Each row was made from one walk, in order. Every step used is in the known rows, and no mark comes twice. Write each row's walk.
(in the rows, 128 means zero)
Known rows
gese-kuri-bifu: [ 89 164 138 157 132 114 152 120 148 158 160 145 142 129 154  99  88 131
 123 150 119 120 125  72 103 117  92 137  65 180  75 133 151 114 115 142
 133 149 125  93  66 163  79 154  99 140 100 112 148 100  98 125]
fopi-govab-neni-kuri-bifu: [137  84 143 148 138 101 104 142 108 144  94 129 148 123 123 129  85 137
 114 208 108 103 127  76 134  99  51 163 163 193  72 126 153 105 117 177
 183  89  99 133 100 147 125 131 116 112 115  81 111 127 125 100]
zabod-nifiko-figeb-gese-kuri-neni: [147 225 152 146 132 105  71  76 109 152 125 108  58 116 122 144 127 129
 104  98 129 174 128 146 115 126 122  87  80 170 149  96 104 172 173  96
 125 125 148 116 139 152 124 124 150  89 109 158 172 101 145 137]
masok-govab-neni-figeb-nifiko-zabod: [129 101 100  90 114 119 108  90  60  33 104 148 169 105  78 173 186 118
 135 109 192 149 120 200 183 125 127 137 157 137 144  95  84 182 129  92
 112  95 106 199 134  88 214 137 131 167 183 155  96 168 126 111]
kuri-neni-figeb-gese: [167 153 138 191 133  93 100 128 144  88  62 115  84  93 126  97 133 129
 171 104 144 207 120 154 151 139 154  91 152  93 136 103 154 143 129 134
 139 133 127 137 145 227 148 107 112 159 137 129 153 182 151 110]
neni-figeb-gese: [153 155 124 197 156  93 128 133 145  96  75 107 113 128 100 120 148 117
 162 142 131 194 107 167 152 149 154 116 155 143 129 102 168 139 119 113
 172 142 131 115 187 210 142 131  95 158 147 107 130 192 121 107]
figeb-nifiko: [128 157 132 116 144 128 142 127 141  94 103 117 178 116 136 176 114 111
 142 139  83 121 148 159 125 134 130 112 124 145 133 139 172 155 132 114
 168 163 139 108 182 125 129 136 104 126 107 144 152 150 113 116]
figeb-gese-kuri-neni-govab: [125 185 150 196 158  84  89 130 129 126 141  96  58 154 154 129 138 100
 132  80 131 189 126  99 129 148 134 106 116 115  86 134 116  97 128 120
  98 114 171 110 123 183 123 117 141 113 113 115 165 110 154 140]
nifiko-figeb-gese: [151 227 149 168 155 114 151 126 106 183  93 109 137 140 119 127 168 139
 139 125 111 134 117 167 144 189 147 139  98 184 170 137 171 174 140 128
 162 138 120 116 217 122 154 160 121 166 118 131 127 202 101  92]
gese-kuri: [ 84 155  97 138 128 109 144 142 145 125 164 125 156 135 145 128 100 115
 132 143  95 109 114  77 107 138 133 122  83 168  76 144 146 107 118 123
 137 144 108 109 131 131  95 148 128  94 132 116 138 100 102 115]
masok-govab-fopi: [ 73 111 152 114  88 131 136 179 131 128 143 117 163 128  99 159 130 141
 179 121 116  97 116 147  88 159 150 174 141 159 113 104 135 163 121 154
 169 104 120 163 169 125 115 158 151 132 159  50  95 141 129  85]
neni-kuri-gese-figeb-nifiko-zabod-bifu: [186  90 157 123 135 159 136 114 100 174 156 179 107 132 151 101 111 117
  97 115 186 101 153 178 152  90 118 144 164 131 178  91  95  83 130 126
 119 167 130  77 134  96 139 149 100  99 150 189  89 118 153 184]
figeb-nifiko-zabod-bifu-kuri: [113 106  66  70 114 170 148 118 111 139 150 147 140 142 102 137 139 122
  98 142  94 119 141 189 140 104 136 136 136 127 161 107 141 156 137  95
  99 161 121 140 177  82  95  90 155 106 132 152  95 146 123 170]
bifu-kuri-neni-govab-ramepi: [102  95 140 143 132 138  79 160 156 106 152 114  86 159  83 130 149 123
 105 136  87 131 105  69  99 158 153 152 139  92 100 173 139  91 102 156
  84  97 175 129  83 150  83  91 172 136  79  98 141 119 138 159]
govab-neni-kuri: [ 82  95 116 100 140 103 101 156 101  87 110 115 183 147 143 141 114 141
 142 190 120 116  93 116 124 107 134 159 137 171  81 170 158 117 109 135
 162 101  90 152 137 118 126 154 135 101 139  63 100 130 119  85]
masok-govab-neni-kuri-gese-figeb-nifiko: [145 104 195 103 147 101 108 109 118 112 167 168 131 153 144 177 102 120
 101 109 209  93 164 168 127 111  92 137 122 117  81  88  62 113 125 127
 176 107 139 120  90  98 158 145 111 135 157 138 126 108 172 127]
figeb-gese: [131 176 145 153 144 106 143 140 130 144  95  97 151 142 145 133 142 119
 144 130 111 145 130 150 121 163 155 137 130 157 127 123 172 158 133 122
 186 137 124 112 200 180 107 140 118 131 123  99 139 186 119  93]
kuri-neni-figeb-nifiko-zabod: [166 121 109 138 107 141  96 107  94  65  81 133 137  62 109 116 158 106
 168  89 147 188 128 175 176  96 144  84 161 104 187 109 143 151 146 115
  84 139 125 135 117 150 195 117 108 160 140 194 137 174 143 133]
ramepi-govab: [141 138 132 154 126 122 148 136 166 150  74 119 181 109 147 129 102 124
 184 125 101  95 120  80 107 139 154 104 123 120 114 161 161 150 120 110
 158 130 136 142 131 159  84  95 110 160 128 110 131 106 105  74]
zabod-bifu-kuri: [ 97  96  67  95 109 153 164 158 163 140 140 127 124 157 111 117  85 149
 131 166  54 115 125 125  95 124 143 144 124 116 107 128 149 123 113 120
 125 162 118 146 172 132  50  99 154  96 128  75 104 130 112 144]
ramepi-govab-neni: [ 98 117 135 100 118 112 153 124 150 121  71 118 194 113 168 159 112 133
 145 135 130  92 127  65 121 141 119 114 113 118 105 191 134 170 116 131
 151  86 114 177 117 108 109 101 130 146 127  89 129  90  95  72]
neni-kuri: [119 118 114 146 145 108  98 171 119 117  98 132 189 145 120 103 104 131
 166 181  95 120  96 124 107 103 152 151 152 184  86 154 193 106  96 123
 164 143 110 124 156 170  91 145 108 120 152  83 101 157 134 103]
gese-kuri-neni-govab-masok: [126 156 152 165 128 128  79 146 135 110 176  97  95 142 158 109 163 137
 141 109 145 114 115  30 118 142 127 141 104  66  64 174 104  68 118 141
  85 117 140 117  48 149 116 142 156 115  96 123 161  71 142 140]
simaruf-govab-neni-figeb-nifiko: [136  95  80 118 142 113 176  88 171  33  73 126 165  95  87 155 129 135
 117 216 106 130  95 154 145 138 122 119 144 112 120 115 146 178 124 105
 132 120 122 159 160 122 170 132 118 163  97 139 175 135 107 106]
zabod-bifu: [116  94  98 125  96 146 161 164 133 122  94 122 147 129 146 118  90 138
 155 162  84  98 122 125 112 134 141 147 135 133 125 134 159 126 127 116
 141 173 110 134 188 156  84 122 133  96 131  89 100 146 104 107]
nifiko-zabod-bifu-kuri-gese: [139  76  85 101 113 180 146 144 116 226 149 137 129 138 125  83 125 150
 118 100 126  94 158 137 124 126 135 166 113 101 168 141 131 107 122 147
  94 165 105 147 125  97 101 111 124 143 138 115  90 128 119 173]
nifiko-zabod-bifu-kuri-neni-figeb: [145  57  45 124  83 160 115 141 126 112 116 139  75 107  91  57 138 149
 154 120 110 170 113 138 145  82 157 116 162  69 170 100 109 109 131 124
  45 146  90 181  98 147 115  86 153 130 156 125  89 143 154 164]
simaruf-govab: [127 125  72 136 129 139 176 141 163 146  96 110 185 127 113 101  99 151
 153 189  52  77  94  99  86 158 157 156 111 142 124 129 175 155 126 125
 142 150 108 140 166 172  90 142 132 155  95  98 159 155  96  75]
masok-govab: [119 124 117 128 114 129 126 159 114 124 106 113 182 142 110 143 116 145
 182 114 101  84 129 139 103 143 158 159 113 151  97 115 145 152 126 115
 161 145 115 166 163 165  97 142 141 144 170  86 107 169 130  69]

Write each row's walk
[154  98 130  97 108 191  82 126 105 120 168 111  71 146 102 116 202 141
 117 108 128 120 138 145 139 114 124 150 153  33 160 138  90 122 131 124
  58 135 150 141  86 101 118  97 180 121  94 156 125 106 157 193]
figeb-nifiko-zabod-bifu-kuri-neni-govab-masok
[122 134 101 172 110  99 102 136 153  55 128 136  94  96 127  90  96 118
 169 119 125 168 114  77 130 104 140  83 116  99  92 120 122  83 115 128
  87 141 121 128  77 175 140 115 125 127 142 131 146 109 142 132]
gese-kuri-neni-figeb
[133 227 154 170 153 118  45  81  88 143 140  93  31 134  94 144 145 114
 105  83 134 201 111 126 128 128 112  95  84 171 160 127  88 144 157  81
  92 128 188 114 127 155 146 114 145 109 108 153 173  91 154 162]
zabod-nifiko-figeb-gese-kuri-neni-govab
[ 84  76 127  89  88 180 107 142 116 136 176 120  60 129  98 137 170 117
 111  91 105 174 127 166 126 107 128 146 185  77 192 122 105 145 135 146
  37 114 179 152 121  64 132  95 172 110 102 114  92  88 163 215]
figeb-nifiko-zabod-bifu-kuri-neni-govab-fopi
[131 103 141 128 106 136 110 157 129  93 133 135 166 142  81 161 143 138
 146 148 129  47 118 128  95 190 170 184 144 154  86 103 148 145 123 127
 170 112 129 142 160 149 100 144 157 132 129  94  99 163 122  85]
masok-govab-ramepi
[140 101 108  61  84 166 162  95 142 150 169 168  59 126 150 114 120 131
  84  90 123 148 155 143 122  85 125  98 129  83 174  78  71 132 168 120
  71 140 136 134  95  87 103 102 181  78 132 196 132 121 155 169]
gese-figeb-nifiko-zabod-bifu-kuri-neni
[105  57  49  59 115 144 147  97 105  55 134 152 112 127  72 154 161 133
  85 158 144 163 119 198 174  99 107 129 169 100 144 107  89 155 124  95
  73 129 115 184 140  64 158  96 149 121 144 130 104 132 116 177]
govab-neni-figeb-nifiko-zabod-bifu-kuri
[116 125 143 165 128 133  97 162 117 118  96  95 120 116 137 104 121 126
 173  95  86 164 114  78 123 129 135 129 122 105 133 186 148  90 121 136
  99 148 160 139 113 174 122 124 142 147 111 109 144 141 139 112]
kuri-neni-govab
[175 139 166 112 138 159 174  84 119 194 162 152 132 122 169 123 140 107
  96  68 187 124 172 143 145 125 113 125  95 127 201 124  96 117 160 135
 133 159 128  88  95  91 164 167  95 152 137 222 149 150 113 150]
kuri-gese-figeb-nifiko-zabod
[140  49  81  75 122 160 140  88 118 103 149 150  99 115  95 137 153 136
  83 136 178 139 155 194 183 114 101 125 151  63 168 122  86 138 118 123
  84 136 108 156 100  55 178 100 113 151 139 148 100 104 113 212]
govab-neni-figeb-nifiko-zabod-bifu-kuri-gese
[126 149 105  98 132 148 130 104  80 124 111 123 188 117 132 146 163 109
 131 111 118 125 131 173 143 126 142 132 131 161 182 129 163 166 148 107
 134 147 110 126 167 100 154 140 115 137 127 172 127 174 116 117]
figeb-nifiko-zabod
[126 135 138 124 149 142 177 142 196 208 184 143  96 165 141 100  98 130
  98 100 125 126 159  85  91 129 112 119  74  95 119 140 103  87 111 158
 150 149 136  93  58 128  81 132 121 149 129 130 163 121 104 142]
bifu-kuri-gese-figeb
[168 106 188  99 154 117 123  77 117 170 137 179 147 122 181 127 144 113
  98  96 228  96 153 112 159  94  93 102 148 114 143 148  67 128 133 122
 134  79 136 115  51  68 168 116  99 158 145 188 120  63 138 136]
ramepi-govab-neni-kuri-gese-figeb-nifiko-zabod
[ 89 133 159 143 105 136 155 159 185 150 107 122 165  97 142 138 125 130
 180 131 112 100 113  90  87 149 147 120 147 132 124 163 156 178 115 153
 166  97 144 131 130 120  93 111 120 149 128  72 114  70 115  96]
ramepi-govab-fopi
[178 131 167 131 157 137 123 110  94 184 161 166 133 139 145 109 146 105
 102  97 189 127 146 164 139  95 124 135 139 149 173 116 114  90 133 138
 132 147 127  70  97 108 163 161  85 141 153 198 123 133 148 155]
neni-kuri-gese-figeb-nifiko-zabod
[112 153 123 132 109 115 118 143 140 114 148 122 125 107 173 111  87 128
 153 101 100 119 131  64 106 117 146  96  76 118  93 135 137 105 128 143
 103 138 112 129  87 148 107 127 135  91 114 124 150  95 145 113]
gese-kuri-neni
[144 242 162 169 130  91 128 100 110 165 133 122  84 123 152 109 147 122
 136  92 143 130 136 122 135 161 145  96  82 151 137 114 122 138 152 139
 111 122 117 110 143 141 168 141 131 131 113 154 149 129 135 117]
nifiko-figeb-gese-kuri-neni
[ 93  95  92 113 126 112 133 132 134  53  89 126 161 109 115 132 129 150
 142 160 136 165 101 111 149 136 111 123 138 134 107 159 138 134 107 135
 132 111 109 166 125 130 154 139 118 150 144  98 128 154  97  95]
govab-neni-figeb
[141  68 137 129 155 125 170 123 173 174 151 142 129 152 164  89  89 154
  87 184 157  69 113  80  95 127 114 165 117 124 104 133  87  92 114 170
 139  94 112 127  73 123 125 169 119 149 108 113 144  94 117  94]
simaruf-govab-neni-kuri-gese-figeb
[123 252 132 166 154 101 144 101 109 164 145 124 116 148 126 137 161 118
 115 124 140 127 122 143 139 175 132 116  82 194 123 119 140 149 135 115
 141 128 120 102 182 113 154 158 131 129 127 142 137 138 110 118]
nifiko-figeb-gese-kuri
[131  93  86  67  92 158 120 110 114 126 145 144 101 111 133 124 130 133
 119 102  93 129 153 179 134  95 151 115 137  79 174  99 122 152 155 113
  67 149 115 157 128  93 106  84 163 108 118 160 111 131 152 173]
figeb-nifiko-zabod-bifu-kuri-neni
[105 213 118 155 146  93 135 130 140 142 151 113 128 160 156 138 127 107
 124 136 127 137 125 122 123 158 142 122 101 170  80 113 147 134 128 121
 158 132 123  96 172 162  99 143 129  99 135 110 151 131 123 116]
figeb-gese-kuri
[194  87 158 111 147 136 125 103  99 179 147 148 125 130 141 155 134 108
  66 123 188  98 165 122 168 109  51 139 168 157 147  94  80  80 149 147
 155  78 121  99 104  66 206 135 115  83 141 190 123 126 145 143]
fopi-govab-neni-kuri-gese-figeb-nifiko-zabod
[189  97 186 132 157 108 126 121 158 145 134 136 107 129 149 175  80 118
  67 157 161  85 183 101 150 109  51 114 155 134  98  99  95  79 137 155
 192 100 139  84 106  96 180 125 105  82 127 160 165 101 160 141]
fopi-govab-neni-kuri-gese-figeb-nifiko
[ 58 118 159 143 132 142 122 191 139 127 135  88 141 136 103 140 153 131
 159 126  95 159  87 102 108 148 119 168 151 158 128 180 158 108 105 155
 130 124 174 121 147 119 130 159 129 138 128  57 114 118 112 132]
neni-govab-fopi
[145 113 192 101 160 105 142 111 137 117 153 158 130 144 176 163  93 124
  74 146 179 110 156 141 134 102  88 119 123 119 108 143  96 102 122 149
 169 121 137  88 101  84 156 150 102 120 122 152 141  88 132 146]
govab-neni-kuri-gese-figeb-nifiko
